Each row was made from one walk, in order. Every step used is in the known rows, and no mark comes twice. Write each row's walk.
Known rows
kose, zolo, gagi: [ 1.26 -0.04  2.19  0.47  0.71 -1.96  1.61  0.33 -0.15 -4.64  5.14 -0.27
  0.25 -4.13 -0.81  4.24 -1.11  2.27]
sona, gagi, zolo: [ 0.45  0.36  4.53  1.93 -0.44 -1.99  2.47  1.02 -0.84 -0.29  2.73  0.72
  0.03 -4.26  0.33  1.08 -0.99  1.51]
kose, sona, nofat: [ 0.43  1.85  4.36  1.21  0.14 -0.48  2.33 -0.92 -0.95 -1.00  4.19 -0.72
 -0.49 -2.75 -0.63  1.30 -1.39  1.47]
nofat, gopif, kose: [-4.17  2.89  3.38  0.10  0.67 -2.06  5.22  0.43  1.41 -3.22  0.56  0.43
  0.70 -4.36 -0.61 -0.28 -0.78  1.61]
zolo, gagi, sona, kose: [ 0.52  0.97  2.39  2.70  0.79 -1.87  1.70  2.01 -1.08 -1.63  3.86  3.38
  0.04 -3.76 -0.32  1.70 -1.59  2.23]
gopif, kose: [-0.72  2.71  4.07  0.62  0.29 -1.75  3.14  0.69  1.18 -2.69  1.33 -0.85
 -0.26 -4.76  0.00 -0.82 -1.49  0.51]
kose, zolo: [ 1.59  1.01  3.80  0.29  0.33 -1.99  2.64  0.27 -0.22 -3.19  3.57 -1.09
  0.04 -3.75 -0.33  2.89 -1.04  1.51]
nofat, zolo, gagi, gopif, kose, sona: [-0.25  0.94  3.26 -0.20 -0.84 -2.51  3.53 -1.77  0.89 -5.75  2.01  2.52
  0.15 -4.31 -1.17  2.75 -0.88  0.95]
sona, kose, zolo: [ 2.56  1.16  4.60  2.31  0.24 -2.43  2.60  0.67 -0.08 -0.28  2.76 -0.27
 -0.41 -4.07  0.28  2.29 -1.44  1.67]
zolo, gagi, sona, nofat: [-0.36  0.90  1.23  2.43  0.79 -0.63  1.65  1.35 -1.21 -1.45  4.79  2.84
  0.28 -3.64 -0.38  1.32 -1.36  2.59]
sona, gagi, gopif: [-1.29  1.17  4.23  1.93  0.02 -1.29  2.82  0.27 -1.05  0.46  1.08  1.18
 -0.08 -4.55  0.38  0.91 -0.77  2.18]
gagi, gopif: [-1.24  2.49  3.57 -0.13  0.44 -1.32  3.46  0.08 -0.91 -2.34  0.73  2.74
 -0.15 -4.15  0.00  1.32 -0.61  2.13]
sona, nofat, zolo: [ 1.49  1.09  2.35  1.77 -1.06 -0.75  3.88 -1.07 -0.06 -0.05  1.84  0.14
  0.20 -4.04  0.10 -0.16 -0.97  1.65]
kose, zolo, gagi, gopif, nofat: [-1.27  0.70  2.26 -0.36  0.84 -1.49  1.81 -0.49  0.66 -4.85  4.28  2.45
  0.25 -4.63 -0.66  5.17 -0.69  2.22]
gagi, sona: [-0.03  2.41  3.99  1.35  0.41 -1.49  3.09  2.07 -1.45 -1.34  2.39  2.50
  0.01 -2.83 -0.01  0.10 -1.21  1.08]
zolo, gagi, gopif: [-1.19  1.02  1.42  0.24  0.82 -1.32  2.13  0.30 -0.76 -4.07  2.84  3.17
  0.17 -4.58 -0.66  2.82 -0.83  2.99]
sona, nofat, gopif, gagi: [-4.52  1.67  1.99  1.62  0.43 -0.29  4.09 -0.36  0.47  0.50  2.00  1.98
  0.77 -4.58 -0.29  0.05 -0.65  2.35]
sona, gagi, gopif, kose, zolo: [-1.71  1.25  5.00  1.95  0.13 -1.89  2.61 -0.12  0.35 -0.54  1.76  0.11
 -0.26 -5.01  0.41  1.48 -0.90  1.32]
zolo, gagi, sona: [-0.25  0.97  1.79  1.42  0.82 -1.47  1.84  1.85 -1.18 -3.33  4.14  2.96
  0.33 -3.49 -0.67  1.75 -1.32  2.13]
kose, zolo, gagi, sona, nofat: [ 0.81  0.20  2.20  1.92  0.75 -1.45  1.54  0.58 -0.59 -2.67  5.93  1.27
  0.20 -3.56 -0.47  3.74 -1.12  2.26]

Write each row's walk
[ 0.18  0.43  2.36  0.15  0.81 -1.99  1.90 -0.22 -0.31 -4.80  4.44  1.56
  0.16 -4.31 -0.69  4.88 -0.75  2.57] : kose, zolo, gagi, gopif
[-5.00  1.71  4.07  1.53  0.63 -2.38  4.44  0.89  0.61 -1.29  1.84  4.44
  0.73 -4.05 -0.58  2.01 -0.65  1.27] : nofat, gopif, gagi, sona, kose, zolo
[-2.09  1.58  1.98  0.37  0.89 -1.61  2.17  0.12  0.42 -4.48  2.58  2.69
  0.00 -5.11 -0.54  2.06 -1.08  2.24] : zolo, gagi, gopif, kose
[ 1.21  0.26  1.03  1.92 -0.79 -0.71  3.06 -1.05  0.01 -1.21  3.08  0.85
  0.44 -4.38 -0.33  0.93 -1.04  2.29] : sona, nofat, zolo, gagi
[ 1.74  0.44  2.66  1.94 -0.91 -2.66  3.39  0.34 -0.16 -2.77  2.30  3.33
  0.39 -3.81 -0.54  1.69 -1.24  1.35] : nofat, zolo, gagi, sona, kose
[-0.74  2.80  5.56  0.26  0.23 -1.89  2.79 -0.17  1.00 -3.70  2.65 -1.28
 -0.58 -3.73 -0.68  0.38 -1.60 -0.09] : gopif, kose, sona
[-2.19  1.73  4.78  2.01  0.02 -1.55  2.89  0.18  0.08  0.08  0.83  0.60
 -0.27 -5.10  0.47  0.21 -0.92  1.42] : sona, gagi, gopif, kose
[-0.44  1.58  3.96  1.23 -0.34 -1.54  2.62 -1.54  1.45 -3.34  3.67 -0.60
 -0.26 -4.16 -0.84  0.99 -1.56  0.43] : gopif, kose, sona, nofat, zolo, gagi
[-0.81  2.60  4.93  1.29  0.22 -1.07  2.60 -0.74  0.91 -1.82  3.35 -1.43
 -0.66 -3.81 -0.34  0.00 -1.60  0.33] : gopif, kose, sona, nofat
[-5.62  1.86  2.82 -0.07  0.52 -1.58  4.71  0.29  0.76 -2.49  0.78  2.96
  1.06 -4.58 -0.91  0.84 -0.51  1.61] : nofat, gopif, gagi
[-4.47  2.30  4.95  0.84  0.47 -2.13  4.65 -0.27  1.18 -2.66  1.68 -0.43
  0.40 -3.83 -0.95  0.57 -0.91  1.16] : nofat, gopif, kose, sona, gagi
[-2.70  2.39  3.70  2.37  0.71 -1.32  4.04  0.76  0.14 -0.37  3.39  2.09
  0.40 -3.29  0.01  0.50 -0.89  1.53] : gagi, sona, nofat, gopif, kose, zolo
[-3.33  1.56  4.43  0.68  0.14 -1.11  3.44 -1.34  0.01 -1.91  4.09  2.37
  0.18 -3.18 -1.06  2.30 -0.80  1.30] : kose, sona, nofat, gopif, gagi, zolo
[-2.06  1.56  2.87  0.16  0.87 -1.68  1.92 -0.47  0.27 -5.17  3.39  2.47
 -0.16 -4.60 -0.95  2.85 -1.11  1.92] : zolo, gagi, gopif, kose, sona
[-0.98  1.94  3.03 -0.85 -0.98 -1.09  4.09 -0.74  1.85 -3.04  0.50  2.31
  0.41 -4.68 -0.24  1.13 -0.91  0.31] : gopif, nofat, zolo
[-1.10  0.38  1.93  1.67  1.01 -1.69  2.59  0.41 -0.29 -3.08  5.58  1.89
  0.69 -3.50 -0.77  3.88 -0.82  2.66] : kose, zolo, gagi, sona, nofat, gopif
[ 0.15  1.04  5.67  1.50 -0.07 -1.48  2.22 -0.21 -1.05 -1.15  3.50 -1.32
 -0.42 -3.02 -0.70  1.64 -1.39  1.00] : kose, sona, gagi
[ 1.04  0.66  3.36  1.15 -0.63 -1.01  2.58 -1.88 -0.36 -2.68  4.39  0.17
 -0.09 -3.06 -1.15  2.32 -1.23  1.42] : kose, sona, nofat, zolo, gagi
[-2.37  1.19  4.04  1.15 -0.77 -1.10  3.47 -0.70  0.52 -0.18  0.27  2.67
  0.21 -4.99  0.34  1.46 -0.62  1.30] : sona, gagi, gopif, nofat, zolo
[-2.90  1.45  1.36  2.34  1.00 -1.08  2.73  1.04  0.03 -2.16  4.17  2.94
  0.56 -4.02 -0.59  0.92 -1.14  2.48] : zolo, gagi, sona, nofat, gopif, kose
[-2.40  2.55  3.40 -1.17 -0.48 -1.14  4.31 -1.23  1.12 -3.20 -0.28  4.69
  0.23 -4.76 -0.06  2.08 -0.40  1.09] : gagi, gopif, nofat, zolo
[-1.86  2.01  4.06  0.94  0.45 -0.72  3.70 -1.17 -0.52 -1.44  3.65  0.03
  0.14 -2.65 -1.03  1.50 -0.92  2.07] : kose, sona, nofat, gopif
[-1.10  2.08  6.02  1.48  0.00 -1.91  2.42 -0.17  0.82 -1.91  2.79 -1.88
 -0.61 -4.04 -0.43  0.27 -1.65 -0.09] : gopif, kose, sona, gagi
[-4.27  1.44  2.32  1.41  0.23 -0.73  4.12 -0.34  0.46 -0.10  2.50  3.21
  0.76 -4.57 -0.26  0.65 -0.55  2.22] : sona, nofat, gopif, gagi, zolo
